Every row comes from one small tree of marks. Brackets hold a mark, then the marks that hang from it, in alphabetical order. Every link used is in the known rows. Which tree was each row made from?
Known rows:
(zame (lapaso mufa)): [  7   3  16 -15  -4 -11  -5  18   1  -5  -5 -17 -10   3  14 -12  -3 -10
   9  -4  -6]
(zame (lapaso (mufa (sifev vofaf)))): [ 10  -1   5  -9  -3 -14  -7  -9   6 -15 -16 -16 -25 -16  10  -8  -1  -4
  -3   9  -1]
(lapaso (mufa (sifev (vofaf tasofez))) zame): [  2   1  -7 -19   1   5  -8 -19   0 -15 -18  -6  -2 -14  29 -26  16  14
  -3  17  -8]
(bubef (sifev (mufa (lapaso zame)) vofaf)): [ 20   3  -7  -9  -9 -18 -17 -13  -7 -24 -27  -5 -15 -16  16 -14   2   4
  -4   5  -7]
(golo (tasofez muva tikisu (vofaf (sifev (mufa lapaso))))): [ -3  27  17 -10 -13  -5 -24  30  -2 -10  -1  -4 -15 -18 -14   0  -6  16
  -7   3   7]
(muva (tasofez golo tikisu (vofaf (sifev (mufa lapaso))))): [ 13  30   7  -2 -14  -9  -9  38   3 -19   7  11 -10 -21 -18  26   4 -14
 -15  13   4]
(dubig (golo tasofez)): [ -3 -18   4 -20   0  -9 -15  15   2 -12  13 -18 -10   9   0 -14   5  -4
  12  -2 -11]
(vofaf (sifev mufa) (tasofez muva tikisu)): [ -1  11  14   7  -3  25  -9  18  -1  -8   0 -17  12  -5  15 -20  -9  19
  16  13  -5]
(bubef (sifev vofaf)): [ 20  -3 -12   3   4  -8  -5 -15  -2 -11 -13 -12 -19  -2   4  -9  -5   2
   4  13 -15]
(mufa (lapaso zame) (sifev vofaf)): [ 21  18  -9 -12  -1 -11  -5 -18  -6 -21 -19  -3 -10 -13   8  -8   9   8
 -18  10  -2]
(dubig (golo (tasofez muva tikisu (vofaf (sifev (mufa lapaso)))))): [-12  17  19 -18 -13 -12 -30  32   9 -21   2  -8 -22 -17 -15   1   4   6
  -7   4  13]
(muva (tasofez tikisu (vofaf sifev))): [ 16  22  -8  -2   2  -4   1  25  -8   0   3   7 -10 -10 -13  18  -4  -8
 -12  20  -8]
(zame (lapaso (mufa sifev))): [  4   8   8 -17  -2  -7   0   5  -2 -11 -10 -18 -19  -1  10  -7  -6 -10
  -4   3   1]
(zame (lapaso (mufa (sifev (vofaf (tasofez muva tikisu)))))): [ -3   5  21   1   2  -5  -5   7  16 -10  -3 -14  -7 -25  23 -10  -1  25
   2  18   4]
(sifev (vofaf tasofez)): [ 18 -15  -5   5   2   4 -10  -1   4  -8  -1 -17   9  -3  21 -23   3  17
  22   7 -20]
(tasofez golo muva tikisu (vofaf sifev)): [  4  65  13   4  -3  17   0  21  10 -11  10   4  -7   3 -15  14  12   1
 -16  19   0]
(zame (lapaso (mufa (sifev (vofaf (tasofez golo muva tikisu)))))): [ -5  20  28   5   0   0  -3  12  28 -18   9  -8  -5 -21  18  -1  11  20
  -6  20   8]
(muva (tasofez golo (vofaf (sifev (mufa lapaso))))): [ 15  33  -3  -8 -14  -9 -11  32   3 -25   0   3 -16  -8 -12   9  12 -18
 -12   5   1]
(muva (tasofez golo)): [ 14  18  -1  -1   2  -6   8  26   1 -11  20  -1   2   7  -4   2  12 -13
   6  11 -16]
(mufa (lapaso zame) (sifev (vofaf (tasofez muva tikisu)))): [  8  24   6  -1   5  -1  -4  -3   4 -15  -6   0   8 -22  20 -10   9  37
 -12  19   3]
(vofaf (sifev (mufa (lapaso zame))) (tasofez tikisu)): [ 11   4  10 -10  -8  15 -14  15  -8 -13 -11  -6  16 -13  23 -11  -6  17
  -6   3   3]
(tasofez golo muva vofaf): [  4  60   7  -2  -4   4  -1  21   9 -15  12  -2  -7  14  -6  -3  24  -3
   3   9 -14]

Which tree is each row?
[  1  12  22  19  -8  10 -14  16  18 -19  15  -9  16 -17  13 -11  10  20
  25  17 -13]
(sifev mufa (vofaf (tasofez golo muva tikisu)))
[  7 -15   4  -8   0  -5 -10  -3  11 -15 -12 -20 -13 -14  28 -18   0  11
   3   7  -2]
(zame (lapaso (mufa (sifev (vofaf tasofez)))))
[ -1  24  -3 -28   0   4   2 -11 -13 -11 -17  -4  -9  -1  10 -14   9  -8
 -10  12  -7]
(lapaso (mufa sifev) zame)
[  1  31  12   3   4  18   2  21  12 -13  19 -14  15  18  17 -22  17  16
  15   7 -12]
(vofaf (tasofez golo muva))
[ 15  42   5 -11 -13  -9  -8  32  -1 -22   1  20  -4 -21  -7  22  15 -11
 -27  14   3]
(muva (tasofez golo tikisu (vofaf (sifev (mufa (lapaso zame))))))
[ 12  30   3   2  -1 -11   3  37   3  -7  24  15  -1  -7 -15  28  11 -12
  -3  19 -15]
(muva (tasofez golo tikisu vofaf))
[ 2 35 18  9  4 31  3 21 14 -9 17 -8 14  6  8 -6  6 20 -5 17  2]
(vofaf sifev (tasofez golo muva tikisu))
[  2  13  19   3  -6  14 -13  24   2 -11  -3 -16  12 -11  12 -17 -10  23
   9   6   8]
(vofaf (sifev (mufa lapaso)) (tasofez muva tikisu))
[ 19   7  -7  -3  -2 -11  -6 -12  -2 -17 -13 -12 -15 -13  -4  -4  -3   6
  -5   8   0]
(mufa lapaso (sifev vofaf))
[ 14 -24  -2   6  -8   5 -21   1   1 -16  -6 -21   8 -11  23 -29   0  11
  34   5 -23]
(sifev mufa (vofaf tasofez))
[  3  -2  21   1  -2   1  -6   8  23 -17   7  -7  -5 -23  18   8   3  10
  -8  16   5]
(zame (lapaso (mufa (sifev (vofaf (tasofez golo tikisu))))))
[  6  12   9   7   4  -2  -5   3   9 -12   0 -10   3 -22   8  -6  -3  34
   1  18   5]
(mufa lapaso (sifev (vofaf (tasofez muva tikisu))))
[ 17  36  -6 -21 -15   1 -18   8 -12 -22 -25  -1 -11  -4   6  -8   9  -6
 -16  -2  -2]
(tasofez (vofaf (sifev (mufa (lapaso zame)))))
[-11  24  19   3   1  11  -3   1  22 -14   8  -3   0 -21   7  -5  14  20
   1  28   3]
(lapaso (mufa (sifev (vofaf (tasofez golo muva tikisu)))))
[  6  27  24   5 -10   0 -15  16  16 -25   6   2  20 -23  22 -12  21  27
   5  12  -3]
(sifev (mufa (lapaso zame)) (vofaf (tasofez golo muva tikisu)))
[ -4  11  18  -2   4  -3  -5  23  -4   4  19  -8   3  -3  -6  -7  -6  20
  10   9 -10]
(golo (tasofez muva tikisu))
[  7  22   9  11   2  10  -4   8  21 -17  13 -12  10   3  17 -23  22  22
  16  12 -14]
(sifev (vofaf (tasofez golo muva)))
[  4   3  -4 -11  -2  -4  -7 -18  -1 -12 -17 -11 -20 -16   0 -12   2  -5
   4  17  -5]
(lapaso (mufa (sifev vofaf)))
[ -2   7  10 -30 -15 -12 -31  23   0 -24  -6   3 -17 -19  -3   6   8  -1
 -21   2   8]
(dubig (golo (tasofez tikisu (vofaf (sifev (mufa (lapaso zame)))))))
[ -4  27  12  -6   0  -8 -11  28  -3   2  16   1  -7  -5 -10   3   2  17
   4   9 -13]
(golo (tasofez muva tikisu vofaf))
